Known rows, with every way that one mark hangs from another:
fari{farub{fudab}}: [-27.0 -29.7  14.2 -15.3   0.7  -4.5  45.2  -7.5 -20.5 -19.9  37.2 -43.1
   4.3  -8.7 -20.8  -1.3  -5.6  18.3  19.8  46.3   8.9]
fulolur{nesateg{desa}}: [  9.1 -33.1  -7.0  10.8   5.4   7.6   7.9  26.8  -7.2  -8.7 -34.4   1.8
  34.6 -37.2   1.9   8.2  -9.8   4.0  29.7   1.4  30.4]
fari{farub}: [-19.8 -10.9   8.6   5.3   4.0  -9.3  35.1  -9.0 -11.7 -29.8  13.1 -34.3
  13.5  -8.2  -8.3   1.7  12.4   7.3  27.6  37.4  22.4]
farub{birud fari fudab{nesateg}}: [ -1.1 -64.2  17.1 -30.5   3.4 -15.4  35.1  -0.7  -9.6 -20.3  21.1 -36.5
  12.0  19.7 -18.3  -8.2  -8.1  -1.0  15.9  52.7   6.3]
fari{farub{birud fudab}}: [-17.1 -27.0  19.0 -23.7  10.1  -5.0  45.0  -5.3 -20.7 -21.7  35.0 -59.0
  15.6   8.9 -16.2  -6.2  -8.4   7.6   5.3  61.8   5.4]
fulolur{nesateg}: [ -9.7 -32.5  -7.9  -1.9  -1.9 -17.9   9.6  13.4  -4.8 -26.1 -19.0  -4.4
  25.5 -16.8  -6.0   9.0   6.9  26.9  40.8  11.0  30.8]
desa{nesateg{birud fudab fulolur refuv}}: [-16.3  45.2 -12.9  31.0 -12.7  16.8  24.1  32.3  -1.3 -11.4 -18.1  46.2
  -7.5 -11.9   7.7  -5.6  15.7  21.9  -3.1  25.0   2.2]
fari{farub{birud fudab{nesateg{desa fulolur refuv}}}}: [ 30.9 -25.0  19.0  -1.7  20.1  30.1  28.5  14.2  10.4 -13.1   1.5  -2.7
  15.1 -22.8   0.5 -23.9 -27.9 -17.0 -41.9  46.8   2.6]
fudab{farub nesateg{desa fulolur refuv}}: [ 20.2  -5.7   8.5  19.9   8.2  28.4  16.1  18.9  21.9 -22.3 -43.7  20.7
   1.0 -22.6   2.1 -20.7   6.1  -3.7 -22.6  -4.7 -14.8]
fulolur{nesateg{birud fudab}}: [ -7.2  -1.2 -18.1   4.0 -31.3 -31.1  15.5  16.4  -7.3   1.5 -18.1  11.3
  12.9   0.6   1.6  16.9  18.7  20.4  31.2  -6.6   8.2]
refuv{nesateg{birud desa fudab{farub} fulolur}}: [-10.7  46.5   8.1  34.3 -14.0  39.6  44.1  -4.2 -23.7  12.3 -24.8   5.5
  -4.0 -26.7  10.0  -1.2  19.0 -12.5  -8.8 -11.6 -39.8]
refuv{nesateg}: [-39.0  -9.2   4.5  21.2  -0.2   5.5  28.7 -12.2 -16.2 -28.2 -14.7 -18.1
   6.7 -28.9  -9.7   6.9  25.8  -0.8  55.6  31.7  24.3]
nesateg{fudab{farub{birud}}}: [-11.0  15.7   5.3  -3.6   2.4 -18.0  33.9  -0.5 -11.2 -25.1 -11.7 -35.5
   7.4  41.3  -1.3   1.6  34.1   0.7  -8.3  22.5 -26.4]
farub{fudab{nesateg{birud refuv}}}: [-12.9 -39.9  -5.9 -11.0 -29.2 -18.7  21.2  13.3  13.1  -1.6 -10.2   5.6
 -16.1  -9.3 -22.3 -11.0   3.4  10.6  33.0  14.7   1.0]
fudab{farub{fari} nesateg{birud desa fulolur refuv}}: [ 14.2   9.3  14.8  17.3 -13.3  16.8  40.4  21.7  12.1  -6.2 -20.2  11.0
  -6.0 -18.3   3.5 -21.0  -4.1 -14.9 -20.8 -12.8 -31.2]
fudab{farub nesateg{birud}}: [ -7.2 -30.4  -0.7  -6.4 -24.2 -25.0  23.9  -4.0  -7.5  -6.1 -19.7 -16.2
  -9.0  16.9 -20.3 -11.5  23.1  20.5  35.1  -6.4 -22.9]
fudab{farub nesateg{desa}}: [ 13.9 -38.9   6.5   6.9   6.4   7.0  17.4   7.8  -5.6  -9.9 -36.3  -9.7
   7.6  -5.2  -8.5  -9.1   6.6  -2.3  16.7   0.7 -10.7]
nesateg{birud fulolur refuv}: [-22.7  24.0  -8.9  16.7 -19.3  11.6  24.7   9.0  20.6 -16.3 -17.6  11.1
  -4.0 -25.3  -3.4 -10.0  20.8  12.2  12.4   4.4   8.0]
refuv{nesateg{desa fudab{farub{fari}}}}: [-16.1  28.3  24.2  28.3  -0.4  15.6  59.5   3.7 -32.1 -14.7  -4.5 -21.3
   3.0 -12.7   9.5  10.3  11.4 -35.9  -0.7  13.7 -27.0]

Rows:
[  5.0 -15.5  -4.0  13.5   2.6   4.7   5.3   2.3  33.3 -34.9 -30.2  28.5
  -0.9 -18.1  -4.6 -14.0  19.6   8.5   6.2  18.8  21.0]
fudab{nesateg{fulolur refuv}}
[-20.7  -1.2  23.0 -13.3   7.6 -15.2  51.1   3.0 -17.8 -39.0  11.7 -62.1
  11.0  29.4  -8.5  -5.8  13.6  -3.0   2.3  30.4 -18.1]
fudab{farub{birud fari}}
[ -8.6  33.6  -3.3  41.4 -11.8  42.2  31.2  -6.1 -15.0  18.2 -26.9  22.0
   7.2 -41.5  13.0   3.6  13.4 -19.8   9.0   1.7  -4.7]
refuv{nesateg{birud desa fudab fulolur}}
[ -6.2  27.4   8.7   3.2 -17.8 -37.8  43.5  34.9   4.6 -41.0  -2.8  -0.5
   2.6  11.3   6.4  11.0  14.6   5.4 -14.8  -2.8 -21.9]
fulolur{nesateg{fudab{farub{fari}} refuv}}
[ 22.6 -32.3  24.0  -3.0  14.8  -1.1  35.3  12.9 -12.2 -17.6 -14.7 -36.1
  17.7  15.7  -2.7 -12.2  -4.4 -26.0  -6.8  21.7 -17.5]
fudab{farub{birud fari} nesateg{desa}}
[  8.3  17.5   7.1   9.3  11.3   6.9  31.0  14.3 -14.5  -5.8 -26.8 -30.3
  18.1  20.5   8.4   2.5  14.5 -22.1 -20.4  14.1 -27.3]
nesateg{desa fudab{farub{birud}}}
[-39.0  37.8  18.0  16.4 -29.2 -15.8  65.7  -8.3 -32.1 -10.1  11.7 -26.7
 -14.4   9.2  -2.4   9.6  29.0 -12.3  17.9   6.6 -39.8]
refuv{nesateg{birud fudab{farub{fari}}}}
[ -5.7 -36.5  18.1  -6.8  -1.9 -24.2  37.1  -2.3  -8.1 -32.3   2.1 -27.9
  -1.4  20.0 -15.3  -5.4  14.5   8.2  19.7  16.0 -14.2]
fudab{farub{fari} nesateg}
[-21.2  59.4  12.0  21.5 -15.6   9.0  54.8  35.4 -15.2 -24.3   7.4  20.4
 -15.1   8.8   6.6 -11.0  10.8  19.8 -28.5  15.9 -40.8]
desa{nesateg{birud fudab{farub{fari}} fulolur refuv}}
[  9.5  20.9 -16.8  26.3 -27.8  -7.4  14.6  48.1  10.8   9.6 -44.2  33.8
  13.2 -28.7  15.1  13.2   1.7 -13.4   7.3 -16.8   8.2]
fulolur{nesateg{birud desa fudab refuv}}
[-15.0  35.6  -4.1  32.0   8.1  21.0  19.5  29.4   2.9 -33.2 -18.1  46.1
   1.2 -13.0  11.2  -3.5  17.6  21.5 -11.9  37.8  13.0]
desa{nesateg{fudab fulolur refuv}}
[  2.8  47.7 -12.0  35.5 -16.4  29.6  24.6  22.4  19.0  10.1 -33.6  33.1
   2.7 -28.4  15.9  -3.2  13.3 -18.7 -15.6  -6.4  -4.8]
nesateg{birud desa fudab fulolur refuv}
[  6.0   2.4   2.8 -11.1  -1.3 -29.9  22.3  17.2 -14.6 -25.1 -17.6 -21.9
  19.9  33.6   2.3   8.5  21.8  17.2 -10.5   7.4 -21.4]
fulolur{nesateg{fudab{farub{birud}}}}
[ 23.2 -29.4  18.2  -3.4  16.7  30.8  31.8  21.8  15.7 -14.5  -2.0   0.1
  13.7 -19.1   3.0 -21.3 -27.1 -22.6 -33.9  39.0   0.6]
farub{birud fari fudab{nesateg{desa fulolur refuv}}}
[  6.3  -2.9  13.3  13.1 -19.4  -5.8  40.7  29.3   6.8  -5.0 -22.7  -3.4
  -8.1  -7.6  -3.6 -12.8  -3.0 -24.8   2.4  -9.1 -25.0]
fudab{farub{fari} nesateg{birud desa refuv}}
[ -4.5 -62.6  15.0 -18.3  -0.4 -15.6  31.0 -10.8 -13.5 -17.2  23.8 -25.0
   2.3  -2.0 -22.1  -6.1  -7.1  16.9  23.6  43.7  10.4]
fari{farub{fudab{nesateg}}}
[-22.4  -1.3  -6.5  16.9  -1.4  27.5  23.1  13.7 -23.3  -9.1  -7.7  17.2
   6.9 -19.5  -7.9 -11.9   4.4  40.2  28.7  29.3  11.4]
desa{nesateg{birud fulolur}}
[ 10.3 -21.6  23.2 -13.3  13.7  -2.4  36.3  -9.5  -2.8 -35.9   1.1 -28.0
  10.6  28.8  -5.3 -20.8  11.4   4.9 -19.6  25.8 -21.7]
fudab{farub{birud fari} nesateg{fulolur}}
[-16.1  56.9  -3.9  15.5 -26.6   0.1  36.4   9.2  13.1 -12.5 -16.6   9.7
 -19.8   7.8   3.9  -6.7  34.4  11.8 -24.6 -11.4 -41.0]
nesateg{birud fudab{farub} fulolur refuv}
